Each row was made from one path, in order. Every step used is in the known rows, and no mark comes twice. Write each row's path.
In the rows, zero is written as 128.
Known rows
nuleka, daru: [109,123,147,129,123,127,98,101,127,144,116,138,128,146,143,120,127,127,138,117,135,137,123,132,130,150,114,118,143,140,111,152,127,125,117,116,140,122,140]
daru, mago, tegib, somub: [113,112,137,134,146,125,124,141,155,164,106,142,123,153,173,116,129,126,143,131,143,136,147,117,148,132,150,114,154,142,134,198,121,139,109,122,125,106,155]
loruv, mago, tegib: [119,102,146,123,117,151,126,142,123,170,109,150,139,150,132,120,127,116,144,130,144,125,146,132,124,118,102,123,143,142,130,184,132,135,118,126,120,106,149]
mago, loruv: [108,106,122,114,114,135,128,129,139,178,109,124,123,150,150,124,138,127,141,106,128,139,133,130,131,134,120,120,144,126,112,135,123,116,118,121,131,128,168]
mago, loruv, gebop, limas: [109,102,134,108,111,145,125,117,159,179,111,124,118,139,124,130,137,139,137,101,139,133,153,124,125,133,102,111,138,130,139,152,132,141,136,117,132,123,163]
gebop, loruv: [111,128,123,122,122,125,124,130,123,148,118,130,123,135,146,138,129,117,133,93,151,136,138,137,143,155,115,116,142,133,115,154,115,135,107,117,122,122,145]
gebop, loruv, mago, tegib, somub: [124,108,136,118,124,157,125,144,120,157,108,141,126,139,140,135,127,110,140,100,159,136,147,133,153,133,111,122,149,143,124,171,116,140,114,128,124,105,148]
ruro, mago, loruv, gebop, limas: [108,94,129,104,116,140,121,127,165,180,115,117,119,134,129,147,122,110,143,99,148,138,168,117,128,123,114,113,143,126,129,168,154,142,136,105,141,118,155]
limas, gebop, loruv: [109,130,126,130,126,130,132,135,135,139,109,127,131,136,152,137,138,138,132,100,142,138,145,141,132,147,105,120,141,125,118,148,110,135,130,118,121,122,152]
loruv, gebop: [108,120,152,124,119,124,124,121,130,162,123,133,116,136,110,121,134,138,135,123,136,124,140,126,120,131,98,109,140,133,138,177,116,145,125,128,120,116,139]
daru, mago, tegib: [110,110,135,129,142,115,125,139,154,167,110,146,139,153,174,116,126,127,138,132,140,134,152,122,131,140,139,110,150,139,131,200,132,141,110,117,124,111,157]
limas, mago: [112,129,150,133,119,119,122,138,108,170,123,127,123,150,146,130,129,145,136,139,126,133,134,151,123,129,118,118,136,131,116,184,133,125,108,113,122,110,134]
tegib, somub: [107,134,134,140,123,133,126,131,130,152,113,127,97,149,133,121,140,124,147,121,146,131,125,127,156,128,137,121,149,135,120,160,104,126,108,125,117,111,139]
limas, gebop, loruv, mago: [112,118,133,128,121,157,130,142,122,138,107,130,135,131,145,138,136,135,135,96,142,133,152,137,131,138,95,119,141,129,123,155,115,136,133,125,124,113,149]
daru, mago, loruv: [107,102,124,122,131,135,126,137,148,169,108,126,127,143,179,121,131,136,140,106,127,136,148,116,135,141,142,107,149,132,122,165,131,125,112,121,137,120,166]
mago, tegib: [113,117,135,123,126,111,127,131,147,175,112,150,139,160,143,118,129,118,138,140,145,137,138,139,126,131,117,127,144,135,125,179,126,134,115,114,116,116,158]
tegib, somub, daru, mago, ruro, gebop: [111,115,111,123,130,150,125,134,156,149,93,140,85,147,142,130,132,124,151,127,148,145,142,124,154,112,161,107,140,133,143,179,124,135,120,128,134,110,137]
dama, daru, mago, tegib: [132,112,140,132,141,137,121,159,142,169,107,143,136,153,173,121,128,132,130,150,128,136,154,122,128,138,138,113,145,157,128,200,131,136,123,113,141,111,159]
mago, ruro: [112,109,134,128,112,122,129,124,144,167,108,138,112,133,129,122,135,132,146,124,134,141,124,138,118,156,115,120,134,132,124,153,131,138,108,124,106,123,154]
ruro, gebop: [109,137,133,116,109,117,105,127,140,155,112,132,121,156,137,132,108,131,147,134,147,130,150,138,120,132,131,120,135,119,114,155,125,129,129,112,124,122,135]
ruro, mago, tegib, somub: [113,108,132,121,131,123,124,140,157,172,110,135,119,151,142,137,119,93,150,130,158,142,151,125,145,113,135,127,153,132,117,189,138,135,119,108,129,108,148]
limas, mago, tegib, somub, daru, nuleka: [122,109,141,121,132,132,117,140,123,183,104,141,117,163,159,131,136,132,136,154,141,144,144,152,135,103,130,123,144,142,140,201,129,133,120,115,117,104,137]
limas, mago, tegib, somub: [120,119,156,130,130,121,124,143,124,181,113,137,122,164,150,124,130,137,140,152,137,143,134,152,137,118,129,126,144,136,120,196,126,129,113,117,121,103,144]
gebop, ruro: [96,133,124,141,121,128,120,142,131,168,115,142,117,116,123,125,135,139,134,130,153,143,122,133,130,146,120,107,138,115,122,162,127,144,107,117,129,100,146]
gebop, loruv, mago, tegib: [121,105,135,114,123,151,123,141,119,159,111,143,138,138,142,136,123,111,136,99,156,135,151,135,138,139,101,121,144,142,123,171,123,141,115,123,124,109,150]
dama, daru, mago, ruro, gebo: [131,111,142,131,131,152,119,151,146,167,96,124,120,142,161,128,123,142,138,144,125,142,146,122,122,145,138,115,136,152,130,179,134,139,128,112,132,119,155]
daru, nuleka: [108,118,138,128,119,122,102,123,120,164,111,127,123,141,163,129,137,129,140,123,144,123,148,132,119,142,116,119,147,140,137,157,114,139,115,111,95,125,137]
somub, tegib: [106,132,136,133,123,119,126,112,144,155,108,138,151,171,131,115,127,126,142,125,131,134,128,137,134,112,120,110,147,140,117,173,136,125,104,113,112,118,125]
dama, daru, gebo: [121,128,146,136,113,152,117,151,114,165,106,134,126,149,166,125,133,135,126,141,122,112,148,132,122,128,125,120,136,155,115,167,125,133,117,105,142,133,148]
nuleka, gimek: [106,139,127,126,116,132,87,120,120,150,114,151,120,151,148,130,129,131,147,117,161,123,127,129,124,133,119,115,136,140,128,155,124,121,115,114,120,113,138]
mago, tegib, somub: [115,120,138,130,131,122,127,135,149,171,108,146,119,162,140,115,135,115,145,139,152,138,133,134,148,123,131,128,151,138,126,178,112,132,114,121,117,109,154]
ruro, gebop, loruv, mago, tegib, somub: [122,118,137,105,117,150,105,141,135,153,104,138,123,151,140,142,103,120,148,115,166,138,161,136,140,125,126,124,141,128,118,160,120,140,134,122,132,111,139]
ruro, mago, loruv, gebop: [108,91,132,102,119,137,123,131,151,181,115,118,119,134,131,141,121,110,143,104,137,140,157,118,126,119,114,114,146,123,120,166,144,134,133,115,142,120,155]
loruv, mago, tegib, somub, daru: [121,102,131,123,122,170,131,144,127,164,100,154,119,154,124,122,136,110,146,130,150,131,142,130,143,94,117,120,146,142,142,191,129,132,121,130,129,99,143]
somub, daru, gebo: [98,124,109,124,112,150,131,128,126,155,99,148,113,152,150,128,142,117,129,122,137,115,145,138,129,98,129,110,132,136,138,174,137,132,109,111,141,133,135]
tegib, somub, daru: [107,129,108,134,124,148,135,132,135,147,105,139,88,152,125,127,148,113,143,123,149,138,126,130,162,103,142,113,144,135,138,172,113,124,112,126,130,109,133]
tegib, somub, daru, gebo: [103,128,118,133,119,158,131,131,129,151,97,139,91,151,145,125,146,117,139,121,144,121,136,130,156,95,146,115,143,137,134,169,117,128,107,121,137,122,134]
tegib, somub, daru, nuleka, gimek: [111,124,110,127,125,155,101,124,125,149,97,144,90,151,149,134,148,116,147,119,164,131,135,127,153,102,140,113,146,145,154,164,111,127,120,121,117,111,127]
mago, tegib, somub, daru, gebo: [112,115,124,124,128,141,131,133,147,171,93,156,113,165,149,120,139,110,137,137,151,131,141,137,146,98,139,123,146,140,139,186,121,136,115,118,131,118,150]

Which path is each row?
[121,100,133,117,114,157,125,138,118,153,108,135,121,120,134,139,128,119,141,91,148,136,142,134,133,154,100,116,137,140,122,154,128,143,111,130,118,115,148] : gebop, loruv, mago, ruro
[119,111,130,107,109,124,112,127,151,161,102,135,112,134,135,139,110,130,148,116,149,149,144,143,119,160,122,120,129,124,117,142,129,145,125,120,115,128,151] : mago, ruro, gebop, loruv
[104,109,147,123,132,135,119,139,151,183,115,140,110,116,104,132,127,128,138,133,162,145,147,120,133,121,113,107,146,121,140,195,130,163,131,125,134,93,144] : loruv, gebop, ruro, mago, tegib, somub
[120,117,138,125,131,131,129,142,125,179,108,144,116,165,144,127,134,130,136,152,139,147,135,153,140,101,132,122,142,136,132,205,132,127,116,118,129,102,140] : limas, mago, tegib, somub, daru
[113,134,127,107,114,123,104,129,137,147,112,130,122,148,144,145,104,125,142,111,157,139,156,140,131,145,127,118,135,120,111,148,120,137,128,113,129,123,136] : ruro, gebop, loruv
[107,141,129,118,105,123,103,120,162,150,111,131,121,155,131,142,109,133,146,129,162,129,164,139,120,137,128,116,129,120,127,160,140,143,133,96,124,120,134] : ruro, gebop, limas
[113,127,136,107,105,132,102,126,155,170,108,123,123,160,145,146,108,146,145,131,150,138,167,147,119,129,128,118,128,118,122,161,150,135,139,95,135,119,140] : ruro, gebop, limas, mago, loruv
[116,101,138,125,117,178,128,144,124,167,94,154,121,153,141,122,135,112,142,129,148,116,150,131,141,89,119,121,144,146,141,189,130,136,116,127,134,109,143] : loruv, mago, tegib, somub, daru, gebo
[103,123,157,129,116,139,94,102,121,149,107,138,131,146,169,116,125,130,133,117,130,115,135,134,124,142,118,119,141,144,109,151,132,131,111,110,146,137,140] : nuleka, daru, gebo
[110,125,160,125,116,130,119,120,138,167,124,129,117,138,114,135,133,151,132,126,145,125,156,138,117,131,96,106,132,135,149,196,139,156,129,111,121,109,132] : loruv, gebop, limas, mago
[96,108,113,122,122,139,119,148,149,186,111,130,119,113,134,142,124,120,139,115,154,155,139,124,132,134,127,108,144,108,111,157,148,140,117,110,147,101,159] : gebop, ruro, mago, loruv
[101,112,108,127,133,139,123,151,156,180,103,151,111,123,123,141,127,105,139,136,169,159,140,128,144,111,137,109,145,115,132,193,147,150,119,110,145,90,148] : gebop, ruro, mago, tegib, somub, daru
[114,113,135,114,106,121,113,125,154,165,103,137,112,141,129,128,114,135,153,135,140,144,140,141,110,151,124,121,129,122,120,147,134,140,126,120,112,125,149] : mago, ruro, gebop
[109,135,141,136,113,126,119,127,140,162,120,128,122,148,138,141,131,144,135,129,147,130,151,147,127,138,115,115,130,135,133,185,149,140,115,94,120,109,135] : gebop, limas, mago
[110,108,155,112,119,148,116,136,126,201,107,113,120,139,132,133,125,161,133,132,131,148,138,144,116,119,107,115,134,116,127,170,137,136,135,119,137,107,149] : limas, mago, loruv, gebop, ruro, gebo
[100,123,147,130,123,131,120,132,132,173,120,141,114,112,100,123,136,149,132,128,148,135,133,127,120,137,100,100,138,121,141,179,122,157,124,128,127,102,142] : loruv, gebop, ruro
[116,115,118,123,131,133,135,135,152,168,100,155,112,165,134,121,141,108,140,139,154,145,134,135,150,103,136,124,147,137,139,187,119,132,118,121,126,109,150] : mago, tegib, somub, daru
[107,97,119,109,117,133,124,137,150,177,113,118,122,141,148,143,120,101,146,104,139,143,152,122,133,123,128,120,148,123,107,155,147,123,123,107,141,122,157] : ruro, mago, loruv
[132,109,138,135,132,144,123,156,140,165,105,135,119,134,163,124,130,142,136,141,120,139,146,122,124,153,137,109,139,155,128,182,132,138,119,118,135,117,158] : dama, daru, mago, ruro
[117,123,133,106,110,147,103,136,123,146,109,131,125,142,137,146,101,124,144,107,158,132,162,137,129,135,117,117,135,125,115,153,125,138,131,118,132,117,132] : ruro, gebop, loruv, mago
[115,110,138,122,118,168,129,136,137,148,91,120,132,131,141,142,129,138,141,99,145,141,150,140,124,139,95,127,136,126,127,146,122,142,143,122,115,117,152] : limas, gebop, loruv, mago, ruro, gebo
[110,111,132,123,124,128,111,128,175,156,100,134,117,136,160,132,113,144,150,124,146,136,163,124,119,157,143,106,132,130,137,179,148,153,121,111,122,117,151] : daru, mago, ruro, gebop, limas
[123,96,135,120,123,173,120,142,124,169,97,150,120,150,138,126,137,111,146,131,152,126,151,129,139,97,115,121,149,147,151,188,125,139,124,128,117,101,140] : loruv, mago, tegib, somub, daru, nuleka
[113,108,150,125,144,124,97,111,148,153,108,148,141,151,174,115,120,127,138,125,135,140,140,123,130,152,130,112,150,147,122,184,136,134,117,115,144,116,152] : nuleka, daru, mago, tegib
[100,120,126,138,135,137,128,153,161,166,99,139,124,124,137,135,134,134,141,134,155,153,146,131,133,123,123,118,147,111,123,176,130,146,136,115,133,95,157] : limas, gebop, ruro, mago, tegib, somub
[106,98,135,117,131,142,123,128,165,171,110,125,122,136,160,126,131,144,137,101,135,130,164,111,130,140,126,100,144,135,144,177,138,145,125,119,137,117,162] : daru, mago, loruv, gebop, limas
[109,106,115,121,135,160,134,132,148,158,99,134,89,145,139,125,148,127,142,111,139,140,141,115,159,102,146,101,149,135,151,181,117,132,123,134,142,110,145] : tegib, somub, daru, mago, loruv, gebop
[124,104,120,113,126,167,129,143,123,154,102,148,120,142,135,138,133,102,137,101,161,140,147,133,156,119,114,117,144,144,134,177,122,138,118,129,133,105,143] : gebop, loruv, mago, tegib, somub, daru
[103,99,134,112,117,145,124,132,143,192,110,130,116,123,120,123,138,147,134,110,136,145,135,124,124,133,105,106,141,118,131,148,123,141,129,131,139,113,166] : mago, loruv, gebop, ruro
[103,107,146,119,129,127,119,139,151,184,117,143,121,115,106,133,122,128,134,133,157,144,150,123,119,127,103,104,142,119,139,197,138,164,131,120,135,96,147] : loruv, gebop, ruro, mago, tegib
[119,115,152,118,110,120,113,136,129,176,109,130,116,146,140,135,114,153,147,149,129,145,140,158,107,138,122,120,126,123,116,172,144,134,121,116,118,117,139] : limas, mago, ruro, gebop
[116,101,156,112,117,136,124,134,117,191,117,121,121,146,140,129,132,153,134,126,117,140,141,144,119,122,106,114,137,128,123,174,132,127,126,124,134,116,151] : limas, mago, loruv, gebop
[109,112,104,126,134,158,135,138,148,155,97,134,91,150,153,125,147,120,143,111,141,143,137,118,165,104,157,106,149,136,140,172,119,122,114,129,142,111,147] : tegib, somub, daru, mago, loruv
[116,110,135,123,125,152,131,145,132,147,101,139,144,138,150,135,133,131,134,104,145,136,156,139,129,134,94,123,143,131,124,164,118,140,136,124,124,113,156] : limas, gebop, loruv, mago, tegib
[110,98,139,106,115,139,127,122,140,183,113,125,120,141,128,122,138,137,138,105,126,135,141,125,123,129,105,114,142,128,129,148,119,131,132,130,133,125,164] : mago, loruv, gebop
[117,134,146,116,114,127,102,129,160,166,106,134,119,167,141,142,107,141,147,148,163,138,166,148,129,123,136,124,133,125,129,182,143,142,136,97,127,108,133] : ruro, gebop, limas, mago, tegib, somub
[120,103,138,113,112,167,121,133,124,157,98,125,123,128,131,142,119,120,143,93,153,138,142,135,133,147,100,123,135,135,125,152,129,144,121,123,116,118,145] : gebop, loruv, mago, ruro, gebo
[122,113,149,112,114,124,112,136,125,172,109,129,116,141,146,143,111,149,144,134,134,152,144,159,114,147,121,120,126,125,112,167,141,138,121,116,120,117,140] : limas, mago, ruro, gebop, loruv
[130,122,137,127,122,150,79,141,108,163,106,141,124,148,170,136,132,135,135,140,146,123,150,128,117,137,120,117,142,165,139,160,117,131,132,106,118,118,139] : dama, daru, nuleka, gimek
[131,118,141,132,123,142,104,146,114,166,109,129,124,145,164,130,137,133,131,144,130,126,151,131,120,140,119,119,143,159,133,165,116,135,126,108,116,123,143] : dama, daru, nuleka
[133,115,140,137,145,143,122,161,144,167,104,141,123,154,171,120,130,131,135,150,132,139,151,119,142,132,147,114,150,160,129,198,122,135,122,116,140,108,158] : dama, daru, mago, tegib, somub
[94,123,120,135,123,129,117,147,141,172,117,135,118,112,125,141,122,119,139,126,160,147,138,126,130,136,126,106,142,112,116,176,146,147,111,108,138,97,144] : gebop, ruro, mago
[115,117,162,121,121,126,120,122,148,177,121,137,125,145,116,132,129,147,132,134,148,129,160,140,115,129,95,111,133,138,153,207,142,159,133,109,121,107,140] : loruv, gebop, limas, mago, tegib
[96,112,118,129,125,144,128,150,155,169,101,127,129,117,141,139,134,139,138,117,144,153,147,130,122,129,115,114,143,103,117,153,138,137,138,113,143,105,165] : limas, gebop, ruro, mago, loruv
[110,124,134,123,119,131,71,118,114,158,107,143,123,145,174,135,132,132,146,120,163,117,147,129,116,137,116,117,143,147,143,150,116,133,120,109,97,121,133] : daru, nuleka, gimek
[93,125,124,139,127,133,126,149,150,159,106,132,129,116,136,140,131,139,136,125,148,147,145,131,122,132,114,113,142,106,119,167,135,144,133,111,134,101,151] : limas, gebop, ruro, mago
